What can hang from each mark:
N: M
R: D M V X
D: N R T
M: N T
X: R
V: J R
J: V
T: D

Each row was made from one small tree. The marks that hang from a mark follow it in brackets, in alphabetical order. Every link used is in the known rows. Write each row's tree.
In the rows, zero is written as 128.
Known rows:
N{M{T{D}}}: [134 116 137 132 138 126 134 116 130 154 112 135 193 119 180 103 123 177
 101 119 129  92 145 140  85]
N{M}: [132  93 123 201 144 106 158 140 148 125 117 150 187 100 143 130 115 173
 120  86 143  85 151 146 109]
N{M{T{D{R{V{J}}}}}}: [122 137 127 125 133 114 131 119 114 182  87 129 173 144 159  80 137 167
 115 137 138  97 136 113  80]
J{V{R{M{T{D}}}}}: [123  91 114 106 125 128 122 123  85 116 105 125 160 110 172 166 101 125
 134 134 103 175 127  88 115]
V{R}: [107  61 113 171  91 131 138 143 120 140 102 177 144 113 145 136 111 124
 140 133 130 179 118  98 114]
M{N T{D}}: [130 131 115  55 130 157 125 120 108 160 127 154 153 144 190  76 164 183
  77 176 110 104 130 172 131]
R{M{T{D{N}}} V X}: [141 192 145  56 142 146 122 119 134 129 193  64  74 103  84 119 118  97
 123 161 114  75 140 182 125]
R{D{N{M} T} V X}: [141 134 146 141 139 101 172 109 173  98 180  62 132 153  13 144  92  92
 126 117 121 104 187 194 117]
V{J R{D{T} X}}: [130  66 123 148 146 113 109 109  87 138 124 126 163 176 127 126 116  47
 165 174 132 210 143 107  99]
T{D{N{M}}}: [138  85 133 158 115  97 131 106 167 131  82 155 125 158 150 127 102 164
  95  83 152 125 118 124  88]
T{D{N}}: [145  92 129 140  93 116 117 103 165 136  88 154  91 157 179 120 104 147
  97 103 144 156 101 111 106]
V{J R{D M{T}}}: [129 143 109 129 152 157  98 133  39 149 138 135 159 134 127 125 154  96
 183 171 135 159 107 102 114]
M{N T{D{R{X}}}}: [117 114 137  33 126 141 137 118 116 159 113 159 127 167 168  74 155 154
  81 191 102 106 131 157 119]
J{V{R{D}}}: [138  55  96 147 111 132 160 128 110  94 111 117 185 124 139 180 110 115
 139 122  95 201 145  88 128]
X{R{M{T}}}: [113 183 149 122 134 153  96 151 123 118 145 150 120  73 168 138 159 150
 133 105 132 103 106 114 172]
J{V{R{D{N} M X}}}: [136  68 120 123 141 117 161 131 110  64 135 100 151 135  72 203  97  85
 152 119 102 169 145 123 139]
X{R}: [119 122 133 159 108 137 116 147 162 118 112 158 128  96 179 137 153 152
 121  89 135 142 112  97 168]
R{M{N} V}: [127 202  87 144 155 144 141 167 126 121 186 119  94  79  76 125 145 154
 128 139 126  53 139 206 141]
V{J R{D}}: [135  81  92 171 125 141 120 131  78 148 104 144 169 159 137 125 147  95
 168 156 138 201 110  85 108]
M{T}: [132 136 132 114 113 157 128 124 110 157 140 141 165  89 201  93 139 163
 118 147 117 122 128 127 162]
V{J R}: [116  66  93 178 123 119 113 138  79 171  76 169 167 146 171 107 140 113
 162 149 155 199 102  73 126]
R{D{N} M X}: [161 138 147 123 165 137 148 126 142  60 205  90  88 124  43 176 110  76
 148 118 123  89 139 183 135]

Write each row's tree:
[121 119 149 101 128 120 153 120 141 158 116 115 158 133 131  99 118 148
 104 138 119  81 155 140  74] -> N{M{T{D{R{V X}}}}}
[118 179 158 155 135 122  97 136 148  77 148 147  87 115 105 173 124 122
 141  76 143 127 114 116 159] -> X{R{D{N T} M}}
[127 140 130  95 123 123 127 123 154 132 127 134  43 141 117 120 109 102
 105 159 115 108 130 139  62] -> T{D{R{M{N} V X}}}
[153 203 125  68 175 148  91 117  99 157 184  51 104 113 130  94 141  80
 142 186 120  94 137 166 109] -> R{M{T{D}} V{J} X}
[154  95 154 107 147 132 182 115 146  91 169  87 170 158  54 141 125 116
 122 122 117  91 162 180 139] -> R{D{N{M{T}}} X}
[137  32 116 120 118 116 175 121 123  81 114 102 174 149  92 186 101  93
 137 123  97 193 149 108 149] -> J{V{R{D{N} X}}}
[109  48 151 147 124 100 156 117 132 101 130 140 153 170  46 160  85  82
 142 126 128 159 156 142  99] -> V{R{D{N{M} T} X}}
[125 153 126 131 102  98 104 117 138 155  75 150  40 167 129 109 109 124
 128 125 155 136  86  80  92] -> T{D{N R{M V{J}}}}
[110 180 138  84 147 153  91 148 121 118 136 158 107 109 163 127 173 164
 110 122 126  93 108 146 152] -> X{R{M{N T{D}}}}
[132 220 124  93 121 154 109 127 123 148 164 100  78  91 115 112 126 146
 125 142 127  85 114 153 124] -> R{M{T{D{N}}} V}
[127 138 149  59  92 149 124 106 132 173 120 120 103 132 178  84 125 123
 101 176 103 135 129 108 100] -> M{T{D{R{V X}}}}
[ 98 163 135 158  93  98 154 151 147 128 105 165  37 123  57 130 102 143
 147 103 151  90  96 103 156] -> D{N R{M V}}
[124 159 104 160 118 135 106 148 145 148 109 119 124 111 159 111 175 142
 133 111 145 146 108  98 176] -> X{R{V{J}}}
[135 128 145  82  98 142 115 100 124 160 107 145 130 137 196  91 128 164
  98 136 127 138 108 113 137] -> M{T{D{N}}}
[125 145 146 160 110 137 106 127 159 101 141 141 125 115 163 151 135 121
 124  96 122 163 134 102 145] -> X{R{D{T}}}
[136 170 115 140  99 165 133 145 168 111 155  97 114 100 112 147 165 131
 125 105 112 136 130 120 152] -> X{R{D V}}
[105 101 154 206 133  54 137 117 156 123  92 177 153 144 121 124  74 165
 119  64 169 112 146 137 145] -> D{N{M} T}
[131 183 120 158 124 136  96 128 140 131 135 104 126 129 140 125 157 114
 137 119 133 166 132 100 150] -> X{R{D{T} V{J}}}
[129 101 134 106  92  96 127 101 160 155  71 130  55 192 128  98 106 102
 113 139 144 158 106  86  95] -> T{D{N R{V{J} X}}}
[118 103 141 150 125 103 163 130 135 135 100 152 178 134 112 112 124 195
 118  86 153  82 126 145 171] -> D{N{M{T}}}
[117 224 120 119 143 153  87 155 105 149 141 108 117  86 146 111 183 143
 147 124 141 103 105 113 180] -> X{R{M{T} V{J}}}
[129 169 142 146 129 144 115 147 151  75 151 138  90 112  92 178 149 133
 142  73 139 110 102 120 167] -> X{R{D{N} M}}
[125  63 117 135 145 111 146 138 105  86 128 112 158 104 124 186  93  91
 147 128 101 168 147 115 132] -> J{V{R{M X}}}
[144 178  89 120 203 126 131 155 108 124 189  78 109 119  66 108 157  98
 144 171 131  65 152 221 149] -> R{M{N} V{J} X}
